Known rows, with every step that occurs:
D Q K L W H: [-0.11  0.00  0.01 -0.21  0.03  0.03 -0.17  0.26 -0.13 -0.29  0.04  0.14
  0.17  0.00  0.35  0.18 -0.08  0.01 -0.12  0.37  0.11  0.23]
G A: [-0.11  0.09 -0.03  0.02  0.12  0.26  0.09  0.04  0.01  0.02  0.17  0.05
  0.07  0.00  0.01 -0.03  0.03 -0.03  0.09 -0.12  0.07 -0.11]
Q A: [ 0.15  0.11  0.14  0.03  0.13  0.05  0.03 -0.03  0.03  0.02  0.03  0.10
  0.02  0.03  0.04  0.01  0.00 -0.05 -0.06  0.02 -0.05  0.08]
D Q: [ 0.04 -0.11 -0.03 -0.22  0.04 -0.02 -0.26 -0.12  0.04 -0.14  0.09 -0.04
 -0.01 -0.04  0.11 -0.10 -0.06  0.09 -0.04 -0.05  0.10  0.18]
U A Q D: [ 0.14 -0.05  0.24 -0.24  0.04  0.35 -0.20 -0.01  0.01 -0.05 -0.16  0.04
  0.18  0.10 -0.03 -0.25 -0.07 -0.11 -0.14 -0.01  0.15  0.09]
G A Q K L: [ 0.02  0.05 -0.02 -0.09  0.14  0.11  0.12 -0.07  0.12 -0.37 -0.02  0.15
  0.43 -0.04  0.15  0.08 -0.13 -0.05 -0.09  0.24  0.19 -0.12]
D Q A U: [ 0.14  0.03  0.13 -0.22  0.20  0.25 -0.37 -0.18  0.06 -0.17  0.10  0.13
  0.10 -0.05  0.14 -0.04 -0.09  0.10 -0.18 -0.06  0.14  0.13]
U A Q: [ 0.11  0.03  0.17 -0.11 -0.05  0.31 -0.21 -0.19  0.09 -0.06 -0.07  0.10
  0.13  0.01  0.03 -0.19 -0.10 -0.10 -0.14 -0.26  0.18 -0.07]
A Q K: [ 0.17  0.03  0.01 -0.09  0.06 -0.07 -0.12 -0.05  0.03 -0.33 -0.11  0.05
  0.21  0.08  0.11 -0.06  0.10 -0.10 -0.12  0.17  0.05  0.04]
L K Q: [-0.18 -0.11 -0.21 -0.07  0.05 -0.09 -0.21  0.03  0.25  0.08  0.04 -0.16
 -0.05 -0.13  0.29  0.00 -0.04  0.05 -0.18 -0.10  0.13  0.16]
D L K Q: [-0.21 -0.21 -0.14 -0.18  0.04 -0.14 -0.39  0.02  0.30  0.02  0.01 -0.29
 -0.02 -0.14  0.32  0.02  0.06  0.20 -0.12  0.03  0.22  0.26]
U A: [ 0.03  0.04  0.10  0.00  0.00  0.24  0.01 -0.01  0.05  0.18 -0.03  0.14
 -0.07 -0.05 -0.02 -0.07 -0.08 -0.12  0.01 -0.14  0.12 -0.08]
K Q D: [-0.02 -0.07 -0.10 -0.23  0.02 -0.08 -0.16  0.09  0.03  0.04 -0.09 -0.21
 -0.04  0.14  0.03 -0.03 -0.05  0.07 -0.11  0.12  0.06  0.21]
K L D: [-0.12 -0.10 -0.01  0.02  0.24 -0.01  0.13  0.05  0.12 -0.16 -0.09 -0.13
  0.23 -0.09  0.08  0.22 -0.12  0.04 -0.10  0.20  0.12  0.03]
K L: [-0.09 -0.04  0.01 -0.02 -0.04 -0.08  0.10 -0.06  0.04 -0.08 -0.04  0.01
  0.16 -0.09  0.07  0.18 -0.21  0.09 -0.07  0.22  0.09 -0.04]
W L K: [-0.18  0.00  0.03 -0.06  0.21  0.01 -0.19  0.29  0.11  0.00 -0.02 -0.04
  0.05 -0.29  0.15 -0.07  0.16  0.08 -0.09  0.06  0.09  0.14]
Q K: [ 0.11  0.01 -0.02  0.02  0.12 -0.16  0.09  0.10  0.02 -0.08 -0.05  0.10
  0.05 -0.03  0.10  0.06  0.13 -0.13  0.03  0.26  0.00  0.03]
W L K Q D: [-0.22 -0.05 -0.09 -0.28  0.23 -0.07 -0.35  0.36  0.12  0.04 -0.08 -0.24
  0.00 -0.14  0.21 -0.11  0.12  0.16 -0.18  0.18  0.15  0.33]
K Q D L W: [-0.19 -0.12 -0.01 -0.32  0.05  0.04 -0.43  0.15  0.05  0.01  0.00 -0.43
 -0.02  0.13  0.18  0.07  0.14  0.21 -0.08  0.36  0.05  0.39]
U A Q K: [ 0.22  0.04  0.15 -0.06  0.08  0.18 -0.12 -0.06  0.10 -0.16 -0.16  0.20
  0.15  0.00  0.12 -0.13  0.00 -0.24 -0.08  0.03  0.19 -0.07]
G A Q D L W: [-0.17 -0.05  0.20 -0.32  0.19  0.49 -0.40  0.08  0.02 -0.22  0.10 -0.23
  0.31  0.17  0.09 -0.13  0.19  0.10 -0.04  0.25  0.08  0.27]
L D Q A U: [ 0.11 -0.01  0.09 -0.12  0.47  0.38 -0.35 -0.09  0.15 -0.24  0.06 -0.02
  0.16 -0.03  0.13 -0.04 -0.03  0.08 -0.20 -0.08  0.19  0.22]
L K: [-0.12 -0.12 -0.03  0.04  0.12  0.01 -0.10  0.10  0.14  0.07  0.04 -0.02
  0.05 -0.18  0.19 -0.01  0.03 -0.03 -0.10  0.01  0.03  0.12]
Q D L: [ 0.00 -0.18  0.13 -0.28  0.07 -0.05 -0.21  0.12 -0.01 -0.03 -0.10 -0.21
  0.06  0.06 -0.02 -0.07  0.12  0.14  0.10  0.35  0.08  0.24]

Rows:
[-0.09 -0.20 -0.05 -0.21  0.21 -0.02 -0.10 -0.02  0.17 -0.29  0.01 -0.16
  0.21 -0.14  0.16  0.13 -0.18  0.13 -0.15  0.19  0.24  0.19] => K L D Q
[-0.05 -0.29  0.16 -0.33  0.13  0.07 -0.50  0.08  0.17 -0.20 -0.14 -0.26
  0.29 -0.04  0.24 -0.22  0.11  0.13 -0.17  0.24  0.13  0.39] => A Q D L K
[-0.03 -0.28  0.27 -0.35  0.16  0.28 -0.49  0.06  0.25 -0.05 -0.17 -0.11
  0.23 -0.10  0.21 -0.29  0.04  0.01 -0.15  0.12  0.27  0.29] => U A Q D L K
[-0.25  0.02 -0.13 -0.15  0.16 -0.08 -0.37  0.23  0.19  0.02  0.04 -0.18
 -0.05 -0.22  0.25 -0.02  0.10  0.13 -0.18 -0.06  0.17  0.19] => W L K Q
[ 0.02 -0.02 -0.04  0.00  0.09 -0.23  0.22  0.06  0.10 -0.17 -0.11  0.10
  0.17 -0.12  0.19  0.26 -0.15 -0.06 -0.05  0.50  0.12 -0.02] => Q K L
[-0.14 -0.30  0.10 -0.22  0.22 -0.04 -0.27  0.26  0.16  0.04 -0.09 -0.22
  0.14 -0.12  0.21 -0.10  0.15  0.12 -0.01  0.34  0.12  0.36] => Q D L K
[-0.03  0.13  0.18 -0.09 -0.04  0.39 -0.13  0.16 -0.09 -0.27 -0.16  0.29
  0.32  0.09  0.27  0.10 -0.11 -0.20 -0.24  0.18  0.16  0.02] => U A Q K L W H
[-0.07 -0.10 -0.03 -0.17  0.18 -0.12 -0.37  0.01  0.32  0.01  0.04 -0.19
 -0.02 -0.13  0.36  0.01  0.07  0.17 -0.16  0.05  0.17  0.31] => D L K Q A
[-0.15  0.05  0.03 -0.03  0.35  0.07 -0.12  0.32  0.00 -0.10 -0.05 -0.19
  0.08 -0.07 -0.03  0.01  0.20  0.06  0.00  0.03  0.07  0.09] => W L D
[ 0.10 -0.14 -0.06 -0.16  0.39 -0.06 -0.10  0.14  0.14 -0.27  0.00 -0.11
  0.05 -0.08  0.20  0.01  0.13 -0.07 -0.01  0.22  0.16  0.24] => L D Q K
[ 0.15 -0.09 -0.04 -0.21  0.16 -0.20 -0.13  0.00  0.07 -0.22  0.03  0.06
 -0.02 -0.06  0.19 -0.03  0.04 -0.04  0.00  0.22  0.12  0.18] => D Q K
[ 0.03  0.06  0.18 -0.07  0.11  0.28 -0.08 -0.01  0.13 -0.21 -0.07  0.15
  0.29 -0.08  0.27  0.16 -0.15 -0.15 -0.25  0.36  0.20  0.01] => U A Q K L W
[-0.01 -0.03  0.01 -0.22  0.51 -0.07 -0.23  0.32  0.04 -0.31  0.00 -0.13
  0.06 -0.16  0.13 -0.02  0.27  0.03 -0.02  0.26  0.20  0.28] => W L D Q K
[ 0.04 -0.07  0.11 -0.18  0.32 -0.02 -0.07 -0.03  0.19 -0.27  0.05 -0.07
  0.21 -0.13  0.18  0.13 -0.19  0.10 -0.20  0.14  0.19  0.24] => K L D Q A
[-0.05 -0.12  0.35 -0.33  0.09  0.44 -0.49  0.06  0.04 -0.09 -0.09 -0.16
  0.18  0.11  0.12 -0.16  0.10  0.01 -0.12  0.21  0.15  0.28] => U A Q D L W
[-0.02 -0.08 -0.06  0.05  0.35 -0.13  0.23  0.16  0.16 -0.22 -0.14 -0.01
  0.25 -0.12  0.17  0.26 -0.02 -0.08 -0.06  0.46  0.15  0.04] => Q K L D
[-0.14 -0.13  0.20 -0.23  0.14  0.16 -0.26  0.24 -0.02 -0.02 -0.03 -0.28
  0.04  0.09  0.09  0.04  0.19  0.10  0.00  0.44 -0.02  0.32] => Q D L W
[ 0.07 -0.12 -0.04 -0.24  0.10 -0.27 -0.01 -0.02  0.16 -0.33 -0.02  0.06
  0.10 -0.15  0.30  0.14 -0.15  0.03 -0.09  0.43  0.21  0.10] => D Q K L
[ 0.10  0.15 -0.07 -0.08  0.18  0.18 -0.30 -0.18  0.13  0.00  0.01  0.02
  0.04  0.05  0.10  0.07 -0.10  0.09 -0.23 -0.10  0.12  0.00] => K Q A U
[-0.08 -0.05  0.34 -0.38 -0.04  0.58 -0.56  0.22 -0.19 -0.11 -0.17 -0.03
  0.24  0.25  0.08 -0.22  0.12 -0.03 -0.07  0.02  0.12  0.30] => U A Q D L W H
[ 0.13  0.01  0.13 -0.10  0.04  0.06  0.03 -0.13  0.19 -0.24 -0.20  0.23
  0.30 -0.08  0.16  0.08 -0.25 -0.15 -0.17  0.23  0.26 -0.11] => U A Q K L
[ 0.16  0.05  0.11 -0.21  0.12  0.03 -0.20 -0.12  0.08 -0.14  0.11  0.06
 -0.01 -0.04  0.10 -0.09 -0.02  0.03 -0.08 -0.05  0.06  0.22] => D Q A
[-0.19  0.01  0.05  0.02  0.00  0.06  0.03  0.07  0.03 -0.07  0.06 -0.03
  0.15 -0.07  0.15  0.28 -0.14  0.06 -0.16  0.34  0.01  0.07] => K L W
[-0.07 -0.17 -0.04 -0.37  0.02 -0.16 -0.33  0.06  0.08 -0.01 -0.11 -0.36
 -0.03  0.14  0.10 -0.04  0.05  0.21  0.01  0.24  0.15  0.27] => K Q D L
[ 0.11 -0.03  0.07 -0.16  0.41  0.12 -0.16  0.00  0.12 -0.18  0.07 -0.10
  0.08 -0.02  0.14 -0.05  0.04  0.00 -0.11 -0.05  0.10  0.32] => L D Q A
[ 0.10 -0.05  0.11 -0.06  0.29  0.18  0.01  0.03  0.24 -0.30 -0.24  0.08
  0.36 -0.09  0.18  0.11 -0.15 -0.19 -0.20  0.22  0.32 -0.02] => U A Q K L D
[-0.16 -0.25  0.06 -0.09  0.12 -0.07 -0.25  0.08  0.20 -0.03 -0.01 -0.15
  0.05 -0.20  0.23 -0.03  0.10  0.11  0.00  0.11  0.12  0.23] => D L K
